What can hang from each mark:
Q_926: Q_139 Q_511 Q_551 Q_594 Q_832 Q_994
Q_551: Q_926
Q_832: Q_240 Q_926
Q_511: Q_594
Q_594: Q_511 Q_926
Q_994: Q_926
Q_240: Q_973

Each row was made from one small tree. Brackets hold a mark, then the marks that hang from it, in the order of their numbers. Every link used is in the known rows. Write each row's tree.
Known rows:
{Q_994 {Q_926 Q_139 Q_551 Q_594 Q_832}}: [ 16.8  -3.7   1.8 -13.6  -3.8  16.1 -15.4   2.4  -7.9 -24.0  -2.9 -16.6
  -8.9  44.8 -14.9 -15.8  46.5   7.3 -11.5  82.2  24.7]
{Q_551 {Q_926 Q_511}}: [ 14.7   8.8   0.9  -3.1   0.6   3.7  -9.4  -3.0 -12.0 -49.1   9.5 -27.6
  -0.9  35.7  -6.0 -14.7  -8.2  13.1 -17.5  24.6 -13.3]
{Q_994 Q_926}: [  2.7  -0.9  13.5  -4.6  -6.8   4.2   4.4   3.2  -7.6  -6.8   0.8   2.0
 -12.7  25.9  -2.3   1.4   1.4   4.2 -18.6  28.1  -0.4]
{Q_994 {Q_926 Q_511 Q_594}}: [  7.1   3.0   0.2  -8.1  -6.5  11.9 -18.4   8.2 -36.9 -51.5  12.1 -37.6
 -12.0  45.2 -11.4 -14.4   3.9  21.1 -32.4  52.5 -22.2]
{Q_832 {Q_926 Q_139 Q_594}}: [  4.7   0.3   5.9  -6.8  -4.6   0.7  -6.3 -25.7 -11.3 -23.8   3.8 -11.9
   3.6   0.4 -11.3  12.7  22.1   5.1  19.8  38.4  -9.2]
{Q_511 {Q_594 Q_926}}: [ 29.1  -7.6   4.5  -5.8   5.6  12.2 -29.2   2.9 -40.9 -18.9   1.7  -5.1
   3.4  30.5   0.2  -0.3  35.4  16.7  -1.2  31.6  -0.8]
{Q_594 {Q_926 Q_139 Q_511 Q_994}}: [ 27.5   7.1  14.6 -14.3   1.5  16.6  -7.2  -6.3 -34.5 -52.6   4.7 -21.3
   7.3  30.6 -15.0 -21.1  -0.5  17.0   0.7  62.8  -5.2]
{Q_511 {Q_594 {Q_926 Q_139 Q_832}}}: [ 38.7 -15.1   5.4 -12.2   3.9  10.1 -28.7  10.8  -9.2  13.9  -0.8  -7.6
   7.3  29.4  -7.2 -10.3  53.0   8.6  28.9  52.5  21.2]
{Q_994 {Q_926 Q_511}}: [  6.4   3.0  11.0  -8.0  -4.6   7.1  -3.4  10.3 -11.8 -35.7   4.8 -23.3
 -11.5  35.0  -7.7  -7.5  -9.8  16.0 -28.6  41.2 -16.4]
{Q_994 {Q_926 Q_139 Q_511 {Q_832 Q_240}}}: [ 16.4   1.1  14.3  -7.0 -16.5   6.5   8.6  13.8  29.9   0.0   0.7 -23.7
 -10.7  32.3 -12.7 -39.7  10.2  -5.5   1.0  58.1  -4.0]
{Q_511 {Q_594 {Q_926 Q_551}}}: [ 30.6  -8.1  -1.1  -8.8   4.9  18.8 -34.3  -0.8 -39.3 -50.0  -0.5  -6.4
   4.5  38.3  -3.0  -2.8  53.4  20.9 -19.5  56.7  11.2]
{Q_832 Q_926}: [  0.8   2.4  16.2  -0.2  -2.0   1.1   7.8 -10.4  -3.9   0.8   1.5  -2.7
  -0.5  -5.3  -5.1  24.6   1.6   3.6  -2.9   5.6  -8.0]
{Q_511 Q_594}: [  5.8  -4.9  -7.7  -1.8   3.8   3.7 -34.1   9.1 -16.8  -6.8   1.0  -3.6
  -0.6  10.3  -2.3   0.4  25.4   9.0   1.7   4.5  -1.7]
{Q_994 {Q_926 Q_551 {Q_832 Q_240}}}: [ 13.3   1.5  14.4  -2.8 -12.1  14.5   9.3  12.4  11.3   2.3  -5.7  -3.6
 -11.7  37.3  -6.2 -30.4  26.7  -9.8 -34.7  45.8  17.4]
{Q_994 {Q_926 Q_551 {Q_594 Q_511}}}: [ -0.3  11.1  -3.8 -13.6  -5.7  21.2 -26.0   8.3 -43.9 -67.2   2.7 -19.9
  -7.5  53.2  -5.4  -7.1  16.3  51.6 -40.8  74.3 -16.2]
{Q_511 {Q_594 {Q_926 Q_551 Q_832}}}: [ 35.4  -9.4  -0.4 -10.9   6.5  24.8 -34.4  17.9 -29.4 -11.4  -2.0 -12.6
   7.3  41.5  -7.0  -7.3  58.0  15.8 -18.0  53.0  25.3]
{Q_551 Q_926}: [ 11.5   2.8   8.4  -1.4  -0.4  -1.1  -0.9 -14.6 -12.9 -22.1   2.6  -3.0
  -1.6  27.0  -0.1  -6.0   2.4   1.3  -6.3  11.8   4.2]
{Q_832 {Q_926 Q_551}}: [  1.4   1.9  10.0  -1.7  -2.0   8.2   0.4 -12.9  -5.4 -31.1  -3.7  -4.7
   3.0   2.8  -3.6  23.5  18.6   7.9 -21.5  29.5   1.6]
{Q_594 {Q_926 Q_139 Q_511 {Q_832 Q_240}}}: [ 33.9  -1.0  11.6  -5.2 -10.1   9.1   8.2   5.9  19.0  -2.4   3.3 -25.8
   6.7  25.4 -10.2 -44.3  16.8  -2.8  15.4  57.3  -2.7]
{Q_926 {Q_594 Q_511}}: [ -7.8  11.4 -12.4  -7.9  -1.1  10.5 -25.3   8.9 -35.4 -26.1  10.3 -20.0
   3.0  21.8   1.8  -8.5  -3.9  42.2  -3.9  21.8 -26.1]
{Q_832 {Q_240 Q_973} {Q_926 Q_594}}: [  6.6   6.7  15.9  17.6 -16.0   0.2   7.0 -21.7 -14.3  -9.6   5.1 -10.2
   5.7   1.6  -4.9 -38.0  13.1  -5.8  -6.3  15.8 -30.9]

Write each row's tree:
[  8.3  14.6  13.1 -16.3  -1.3  16.9 -12.7 -15.2 -18.0 -72.3  -1.7 -23.9
   4.5   9.8 -19.5   1.6   8.9  17.0 -13.2  64.1  -3.7] => {Q_832 {Q_926 Q_139 Q_511 Q_551 Q_994}}
[  5.5  10.2  -1.8 -12.8  -4.4  26.5 -28.1  25.0 -35.3 -26.5   3.2 -25.7
  -5.1  59.0  -7.4 -13.9  19.0  43.9 -39.1  70.6  -0.8] => {Q_994 {Q_926 Q_551 {Q_594 Q_511} Q_832}}
[ 18.8  12.9   9.5 -18.9  -0.4  26.2 -18.7  -6.1 -43.5 -68.5  -2.6  -1.4
   9.5  39.5  -5.8 -16.6  15.8  47.9  -6.5  83.5   3.3] => {Q_594 Q_511 {Q_926 Q_139 Q_551 Q_994}}
[ 10.5  -1.4   7.2  -6.7  -6.0  13.7 -10.1  15.5 -26.8  12.8   4.1 -22.3
 -10.9  41.7  -8.2  -7.2  16.6   4.4 -17.8  37.4   8.1] => {Q_994 {Q_926 Q_594 Q_832}}
[  8.5  12.7  -1.4  -8.0   0.3  19.1 -19.5  14.1 -49.0  12.7   5.9 -21.3
   1.0  20.7  -9.2 -17.4   4.5   1.2 -10.4   9.1   9.8] => {Q_926 Q_594 Q_832 Q_994}
[ 19.5   5.4   1.9  -1.9   4.0   8.4 -10.0  16.4  -3.8  -9.9   9.3 -33.9
   0.8  41.5  -6.4 -17.5  -3.1   5.1 -15.5  23.2   2.6] => {Q_551 {Q_926 Q_511 Q_832}}
[ 19.6   6.3  -6.1  -4.7   0.0  13.6 -23.8  10.8 -30.6 -28.2  16.0 -49.3
   3.8  51.9  -9.0 -26.5   8.1  13.9 -17.7  33.8  -6.3] => {Q_551 {Q_926 Q_511 Q_594 Q_832}}
[  6.6  -1.0  11.4  -6.3  -1.2   3.6   1.9 -25.6  12.8 -36.9  -6.5  -0.1
   4.5  -1.8 -10.5  18.2  29.7   3.4   5.0  52.0   7.5] => {Q_832 {Q_926 Q_139 Q_551}}
[  5.9  16.8 -11.8 -11.4   1.5  27.6 -34.2   1.2 -59.0 -83.0   8.5 -40.5
   2.8  32.2 -13.2 -23.5   5.7  22.6 -42.3  47.7 -10.5] => {Q_926 Q_511 Q_551 Q_594 Q_994}
[ 18.6   1.5   3.7 -16.4   0.4  14.9 -10.2  -5.6 -10.3 -59.2  -4.4  -2.3
  10.4  34.2  -3.0  -9.2  25.8  44.3   5.0  84.9  -1.4] => {Q_594 Q_511 {Q_926 Q_139 Q_551}}
[ 18.6  14.6  13.9  -5.7   0.6  14.2  -7.8   8.0 -35.4   8.7   1.7  -8.1
  -0.6  37.4  -8.1 -18.5  -3.0  -2.8 -12.3   7.5  22.3] => {Q_551 {Q_926 Q_832 Q_994}}
[ -4.0  18.5  12.6  15.3 -16.0   3.5  -4.8  -8.7 -25.1 -19.9   5.9 -10.9
   8.6  11.8  -2.0 -41.0  -2.1  29.0  -5.8  26.6 -48.5] => {Q_832 {Q_240 Q_973} {Q_926 {Q_594 Q_511}}}
[  7.7  16.6  20.2  -7.2 -12.4   8.9   4.0 -18.4  -4.0 -36.3   4.0 -18.7
  -0.7   1.4 -15.8 -20.4  -7.4   1.2   2.5  37.9 -23.2] => {Q_832 Q_240 {Q_926 Q_139 Q_511 Q_994}}
[  9.5  13.4  -5.7  -8.6  -1.0  14.4 -27.2  15.8 -38.2  -8.7  12.1 -27.5
   5.0  55.1  -0.2 -21.0   4.8  37.4  -6.8  33.8  -5.8] => {Q_551 {Q_926 {Q_594 Q_511} Q_832}}
[ 32.1   6.2  14.1 -17.9   1.0  20.9  -7.4  11.4 -24.3 -13.6   3.2 -28.3
   9.0  32.4 -17.2 -24.1   5.1  13.5   5.9  59.9   8.7] => {Q_594 {Q_926 Q_139 Q_511 Q_832 Q_994}}
[ 30.0   8.5  22.6  -6.4  -8.3  21.9  10.1   7.6 -31.7  21.0  -0.2  -5.9
   3.4  28.0  -5.9 -39.1   7.5  -7.7 -10.7  23.1   9.4] => {Q_594 {Q_926 {Q_832 Q_240} Q_994}}
[ 14.9  -4.2   8.2 -11.8  -6.0   7.5 -10.0   4.9  -8.6   6.4   1.3 -17.9
  -8.7  35.3  -9.8 -14.3  28.7   1.3   8.1  60.9  13.4] => {Q_994 {Q_926 Q_139 Q_594 Q_832}}
[  7.0  -0.1 -13.7  -6.9   0.4   4.3 -22.2  -5.7  -7.3 -51.0   8.8 -35.8
   3.9  15.7 -11.5 -20.5  11.0  13.6  11.4  46.0 -16.6] => {Q_926 Q_139 Q_511 Q_594}
[ 20.9  -2.1  10.3  -5.3   2.4  -2.2   0.2  -4.0  14.5  10.6  -0.6  -3.6
   3.1  27.6  -4.9 -14.5  20.5  -8.0  24.8  30.8  24.2] => {Q_551 {Q_926 Q_139 Q_832}}
[ 14.1   6.1   3.8 -11.8   1.4  20.8 -10.7   4.2 -30.6 -53.7   0.5  -8.1
  10.1  36.8   1.4  -5.1  11.8  49.7 -23.8  62.3  -6.3] => {Q_594 Q_511 {Q_926 Q_551}}
[ 16.7  -1.0  -2.0  -7.7  -1.2  -1.0 -15.4 -26.1 -20.4 -46.7   7.1 -14.3
   1.0  34.4  -4.9 -19.7  25.7   6.2  17.0  43.7   3.9] => {Q_551 {Q_926 Q_139 Q_594}}
[ 21.6   6.4  17.7  22.5 -12.8  -3.9  12.0  -0.2  11.1  24.2  -1.8  -0.9
   4.1  28.0  -0.6 -66.0   9.5 -17.7  -1.7   7.4   1.8] => {Q_551 {Q_926 {Q_832 {Q_240 Q_973}}}}
[ 15.3   8.8 -11.8 -16.1   5.6  23.2 -52.1   4.2 -30.5 -80.5  -1.8 -24.4
   4.1  27.0 -16.9 -20.4  32.6  22.3 -10.0  64.2   3.2] => {Q_926 Q_139 {Q_511 Q_594} Q_551 Q_994}
[ 25.2  -0.1   1.7  -9.0   2.6  21.8  -7.8  -0.4 -21.6 -69.8   1.7 -30.1
   6.6  35.2  -5.8 -10.2  17.0  24.6 -34.1  64.1  -4.4] => {Q_594 {Q_926 Q_511 Q_551}}
[ 19.0   2.9   6.8  -5.9 -10.2  16.0 -25.7  32.2  -6.6   1.8   4.5 -30.6
 -13.6  46.7 -11.1 -32.1  22.8   6.3 -23.3  42.9 -13.0] => {Q_994 {Q_926 {Q_511 Q_594} {Q_832 Q_240}}}
[ -0.3  18.1 -11.3 -19.3  -0.8  20.5 -37.1  -3.8 -47.0 -72.5   2.2 -15.3
   4.4  29.7  -8.8 -23.7  14.8  45.2  -5.7  69.5  -5.2] => {Q_926 Q_139 Q_551 {Q_594 Q_511} Q_994}
[ 15.6  -0.9   3.3 -13.1  -5.1  11.6 -17.3  12.9  -8.4 -18.3   6.4 -40.7
  -4.5  45.7 -17.8 -21.3  17.5  13.6  -3.0  73.5  -3.9] => {Q_994 {Q_926 Q_139 Q_511 Q_594 Q_832}}
